Each row comes from the steps of one path. Every step used is in the known rows, and no mark comes twice. Write the path behind each row, first mark first.
(in the rows, 128 means zero)
Known rows
X-L-D-N-R-C: [134  65 163 199 143 129 110 139 116 123 162 129 175 204 162 159 114  91
  95 104 176 182 179 134 153]
J-D-L: [132 102 137 179 126 103 123 144 156 141 131 134 145 130 187  83 117 125
 128 136  99 142 139 114 159]
L-D: [120 110 180 161 143 116 130 171 115 133 107 139 141 144 182 112 121 101
 111 136 166 147 141 108 136]
J-D-A: [119 117 145 177 114  95 107 148 129 154 133 123 141 141 180 100 116 155
 145 138 147 147 104 114 153]
N-R-C-X-J: [ 95 129 151 163 149 128  82 153 100  96 118 137 180 163 164 193 109 102
 137 110 139 124 182 114 155]
R-L-D: [111 116 172 166 158 112 123 168  96 139  84 138 151 151 202 101 119  80
 105 116 141 159 158  95 138]
E-L-X-A: [119 140 182 143 168 100  95 148  56 146 113 146 159 166 161  77  97  75
 118 129 141 118 150 133 110]
N-R-C-D: [131 109 135 176 108 136  99 150 121 133 165 136 185 151 139 154 108  94
 111 120 167 162 154 157 142]
X-J: [ 95 128 172 168 170 125 104 165 102 117 116 150 154 158 154 136 103 118
 151 146 127 122 145  88 151]
N-R-L-X: [105 133 180 159 157  99  76 144  70 137 133 138 182 189 167 117  99  83
 133 102 140 139 170 110 133]
N-R-L: [118 126 153 178 153 115  98 153  96 129 129 127 173 176 170 133 101  94
 135 108 108 144 158 107 136]
C-X-L-D-N: [101  91 174 186 153 102 107 171 102 117 117 126 150 151 195 123 127  98
  94 122 191 162 175 115 139]
X-L-D-J: [114  80 185 164 133 105 103 187 132 154 123 126 139 150 173 127 114 130
 102 131 170 156 137  95 155]
R-C-X-J: [ 75 134 150 158 159 123  96 154  88 113  96 149 170 135 166 172 123  96
 128 123 149 123 182 113 164]
R-C-X-L-D-A: [103 100 153 171 130 109  94 150  86 153  93 123 155 153 190 149 135 103
  77  97 188 159 169 103 160]
N-R-C-D-A: [127 111 126 186  91 125  73 145 116 134 172 131 170 161 151 152 102 118
 110 109 175 162 133 138 146]
R-L: [ 96 132 152 174 161 109 112 153  88 146 111 141 162 150 174 112 115  88
 126 120 117 144 154 103 144]
D-L: [115 115 142 186 141 112 106 148 123 130 131 147 143 144 179 104 110 103
 114 125 100 124 152 100 155]
E-L-D: [133 104 178 144 140 114 140 159 109 148 102 124 135 148 200 100 104  80
  83 139 136 151 142 130 117]
E-L-X: [109 124 180 132 147  94 106 137  73 159 128 136 155 158 178  93  96  77
 103 135 145 129 152 139 121]
C-R-L-D-J: [ 91 110 165 172 147 107 111 210 119 140 136 124 147 146 215 123  87  99
 111 112 170 164 152  86 177]
L-X-A: [106 143 187 160 172 102  88 160  57 132 116 162 167 167 139  90 116  96
 145 128 167 114 148 111 130]
J-D-N-R-L-X-A: [118 115 170 189 164  88  73 146  89 107 148 138 185 198 172  74 100 100
 164 105 150 155 161 132 125]
N-R: [127 120 160 175 138 119 107 157 112 123 148 128 163 172 152 145 103 117
 140 128 132 132 138 120 136]
L-X: [ 94 130 185 150 149  98  96 149  75 146 133 150 163 156 156 107 113  99
 129 132 172 126 151 120 141]
C-X-J-D-L: [103 118 146 167 147 101  95 161 149 103  97 135 147 120 205 107 114 128
 143 135 103 123 164  89 160]

Which path is each row?
[106 119 187 150 170 103  79 151 103 123 118 134 184 191 177 112  92 113
 167 118 125 146 163  94 142] | N-R-L-X-J-D
[119 108 163 160 129  88 102 135 128 146 135 144 152 144 188  67 115 113
 127 129 130 136 153 113 158] | J-D-L-X
[112 116 191 125 157  97 105 143 105 149 116 132 156 160 188  88  89 107
 136 152 129 136 147 126 131] | E-L-X-J-D
[107  98 163 160 144 120 121 156  91 151  88 130 169 140 177 153 141  79
  79 108 183 160 188 120 157] | R-C-X-L-D
[ 81 116 187 181 186 100  52 146  76  86 152 148 180 216 177 123  81  92
 151 108 142 140 183  94 137] | D-N-R-L-X-J
[106  94 153 180 126 112 103 152 112  89 136 127 165 162 197 162 121  82
  95  99 195 161 187 149 144] | L-D-N-R-C-X
[ 87 132 137 161 134 111 113 144  87 136 106 140 168 121 172 157 136  85
 107 115 164 132 175 141 159] | R-C-X
[ 96 101 173 159 139  95  98 188 125 137  98 132 139 137 206 107 111 102
 106 114 151 155 146  94 149] | R-L-D-J
[ 93 121 184 150 145  89  70 149 101 137 125 140 150 168 177  98 101 151
 160 140 164 132 127  86 153] | L-X-J-D-A
[121  87 175 189 146 105  94 171 112 100 138 111 159 180 189 145 112 103
 104 111 185 162 175 120 130] | C-X-L-D-N-R
[ 98 100 168 192 161 103 115 162 102 114 118 140 148 160 211  93 115  78
 104 116 158 170 167 110 137] | R-L-D-N
[ 98  98 186 151 158  89  96 136 110 125 149 135 153 171 198  81  86 106
 136 151 147 148 154 139 131] | E-L-X-J-D-N
[ 87 105 190 168 163  93  88 147 113 110 150 149 161 169 175  94 104 128
 161 150 172 144 152 118 152] | L-X-J-D-N
[ 92 113 151 186 161  97  78 160 126  80 128 118 173 165 206 129 101 117
 161 117 127 152 175 113 141] | C-X-J-D-N-R-L
[129  93 150 194 124 103 113 146 151 110 181 118 160 168 172 119 105 135
 154 137 146 160 131 151 140] | J-D-N-R
[112  99 138 197 133 119  99 129 112 108 180 139 175 184 158 163 111  97
 123 110 151 154 165 153 153] | D-N-R-C
[ 91 115 175 184 161  91  67 138  75 110 166 139 178 202 178 109  94  83
 133 100 155 149 177 123 132] | D-N-R-L-X
[124 112 133 185 119 120  97 161 140 128 148 148 149 118 170  90 107 100
 101 134 132 144 148 117 145] | C-D-L
[112 106 180 162 151 110 116 177  95 143  86 124 153 139 184 129 130  99
  96 124 175 150 168 102 138] | C-X-L-D
[111 115 167 162 156 115 118 163 136 129 116 139 155 146 166 117 112 140
 166 158 124 138 131 102 154] | X-J-D
[123  95 176 181 140 112 101 161  98 157 116 126 138 174 179 117 113 127
 100 122 168 160 131  80 147] | X-L-D-A
